Known rows, with every step that occurs:
rived -> zefon -> banev: [ 0.96  1.14 -1.41  1.71 -0.32  2.09 -0.33 -0.48  2.18  2.23 -1.34 -0.97
  1.88 -3.69  1.82 -0.01  0.62 -0.66]
nupu -> tuno -> fena -> zolu -> rived: [ 2.50 -0.69 -2.83 -0.61 -1.21  3.83 -1.24 -3.12  0.77  1.81 -0.11  4.18
 -0.84  1.59 -2.65  0.65 -2.62  1.10]
fena -> nupu -> zolu -> rived -> tuno: [ 2.95  1.41 -0.55 -0.79 -1.09  2.66 -1.91 -1.07 -0.74  2.91 -0.35  4.46
 -1.05  5.31 -0.16 -0.17 -0.81  2.71]
zolu -> rived -> zefon: [ 1.54  1.51 -1.17  0.24 -1.95  0.87 -1.63 -2.38  1.56  3.71  0.79  0.94
 -0.07 -0.11 -0.01  0.52 -0.41  0.20]
tuno -> fena -> nupu -> zolu -> rived: [ 2.80 -0.11 -1.22 -1.02 -1.32  2.52 -0.64 -1.33  1.37  2.01  1.16  4.64
 -1.07  4.30 -0.43 -0.11 -2.10  0.28]
nupu -> zolu -> rived: [ 2.49  1.05 -0.32 -1.45 -1.82  1.18 -1.32 -1.19  2.43  2.68 -0.94  3.51
  0.72  1.92 -0.75  0.67 -1.75  0.38]
zolu -> rived -> tuno -> fena: [ 1.07  0.95 -2.81  2.32 -2.43  0.90 -2.02 -3.18 -0.80  0.94  1.76  2.22
 -1.93  3.33 -0.33 -1.78 -2.03  2.25]
tuno -> fena -> zolu -> rived -> zefon: [ 1.98  1.01 -2.27  0.18 -1.03  2.47 -1.05 -3.30  0.82  0.86  1.71  3.69
 -0.68  1.46 -1.53  0.78 -0.77  0.11]
rived -> tuno -> fena -> nupu: [ 1.00  0.49 -2.23  2.98 -0.21  1.51 -0.54 -1.40 -2.41 -0.35  1.99  1.57
 -2.02  2.51  0.39 -2.08 -0.85  1.79]
zolu -> rived -> tuno: [ 1.36  1.76 -1.72  1.16 -2.32  0.56 -2.58 -2.65 -0.93  2.45  0.39  1.49
 -0.80  2.64 -0.03 -1.01 -1.19  2.21]
tuno -> rived: [ 1.40  0.42 -1.12  1.84 -1.94  1.51 -1.34 -2.03  0.55  1.49 -0.51  1.45
  0.21 -1.56 -0.53  0.46 -1.40  1.02]
zefon -> banev -> rived -> tuno -> fena -> zolu: [ 1.13  2.34 -3.48  2.53  0.58  2.32 -1.20 -2.03 -0.71 -1.92 -1.56  2.13
 -0.74 -0.64  0.55 -2.28 -0.40 -0.49]
tuno -> rived -> zolu: [ 1.80  0.97 -1.91  1.05 -2.01  0.64 -1.21 -1.81 -1.43 -0.28  0.69  1.97
 -0.74  0.06 -0.66 -0.34 -1.21  2.50]
banev -> rived -> zefon: [ 0.91  2.97 -0.71  1.40 -0.11 -0.55 -0.85 -1.07  1.34  2.01  0.37  0.12
 -0.75 -3.69  0.44 -0.98  0.52 -1.80]
zefon -> banev -> rived -> tuno: [ 0.69  2.93 -2.34  2.60 -0.37  0.78 -1.80 -1.04 -0.07  1.11 -2.07 -0.44
 -0.12 -2.14  2.09 -2.51  0.09 -0.30]
fena -> zolu -> rived -> zefon: [ 2.33  1.78 -1.34 -1.19 -0.82  2.21 -1.55 -2.76  0.96  2.32 -0.01  3.00
  0.45  0.68 -1.24  1.36  0.11  0.18]
rived -> tuno: [ 0.78  1.58 -1.23  2.39 -0.60  0.12 -1.19 -1.21 -1.50  0.31  0.05  0.50
 -0.24  0.07  0.26 -1.40 -0.41  1.98]

Rows:
[ 2.75  0.24 -1.73 -0.29 -0.83  4.70 -0.58 -1.11  2.83  3.17 -0.02  3.36
  0.02  1.93  1.19  0.70 -0.74  0.01] | tuno -> fena -> nupu -> zolu -> rived -> zefon -> banev
[ 1.88  1.88 -2.01  1.85  0.80  2.87 -0.56 -0.01  0.13 -0.04 -1.11  2.91
 -1.42  1.24  1.54 -2.26 -0.65  0.02] | zefon -> banev -> rived -> tuno -> fena -> nupu -> zolu
[ 1.67  0.56 -2.73  1.66 -1.70  1.97 -1.85 -2.93 -1.78  1.65  2.29  2.54
 -2.82  4.89  0.08 -1.65 -1.54  2.34] | zolu -> rived -> tuno -> fena -> nupu
[ 1.99  0.49 -2.70 -0.42 -1.36  1.87 -1.21 -3.46  0.60  0.31  0.74  3.72
 -0.44  2.39 -1.59 -0.11 -2.00 -0.24] | tuno -> fena -> zolu -> rived
[ 1.91  0.63 -1.02  1.54  0.33  2.36  0.07 -0.23 -1.22 -0.58  1.02  3.93
 -1.52  3.47 -0.07 -1.26 -1.16  2.13] | rived -> tuno -> fena -> nupu -> zolu
[ 2.59 -0.16 -2.54 -0.17 -0.85  4.46 -0.99 -3.00  1.12  2.54  0.77  4.29
 -0.99  0.42 -2.58  1.42 -1.45  1.25] | nupu -> tuno -> fena -> zolu -> rived -> zefon
[ 2.38  1.15 -1.72 -1.63 -1.44  1.43 -1.86 -2.94  0.48  1.75 -0.71  3.18
  0.86  1.82 -1.37  0.71 -0.98  0.04] | fena -> zolu -> rived
[ 0.99 -0.93 -2.19  1.97 -0.76  2.16  0.05 -1.13  1.11  1.14  0.51  1.27
 -0.76 -1.76 -1.32 -0.64 -2.38  0.56] | nupu -> tuno -> fena
[ 2.52 -0.43 -3.33  0.12 -0.83  6.01 -1.12 -2.68  2.35  3.13 -1.21  3.22
  0.19 -0.68 -0.98  1.37 -1.31  0.71] | nupu -> tuno -> fena -> zolu -> rived -> zefon -> banev
[ 1.08 -0.26 -1.84  1.39 -0.17  1.26  0.15 -1.20 -0.12  0.46  1.82  1.36
 -1.11  0.72  0.20 -1.15 -1.18 -0.36] | tuno -> fena -> nupu
[ 1.59  1.19 -2.00  0.45 -1.93  2.62 -1.82 -1.97  2.73  4.24 -1.10 -0.04
  1.34 -1.32  1.61  0.44 -0.03 -0.29] | zolu -> rived -> zefon -> banev
[ 2.34 -0.03 -2.11  0.72 -1.77  2.74 -0.94 -1.65 -1.16  1.43 -0.34  2.50
 -1.16 -0.93 -1.85  0.18 -1.90  3.59] | nupu -> tuno -> rived -> zolu
[ 1.16  2.63 -2.65  2.21  0.64  0.62 -1.20 -2.37 -1.90 -2.41  0.49  3.12
 -2.19  0.36 -1.06 -2.15 -0.60  0.02] | banev -> rived -> tuno -> fena -> zolu
[ 2.25  1.95 -2.01 -0.36 -1.28  2.06 -2.56 -3.19 -1.63  0.92 -0.59  3.54
 -0.32  3.45 -1.20 -0.06 -0.63  2.23] | fena -> zolu -> rived -> tuno
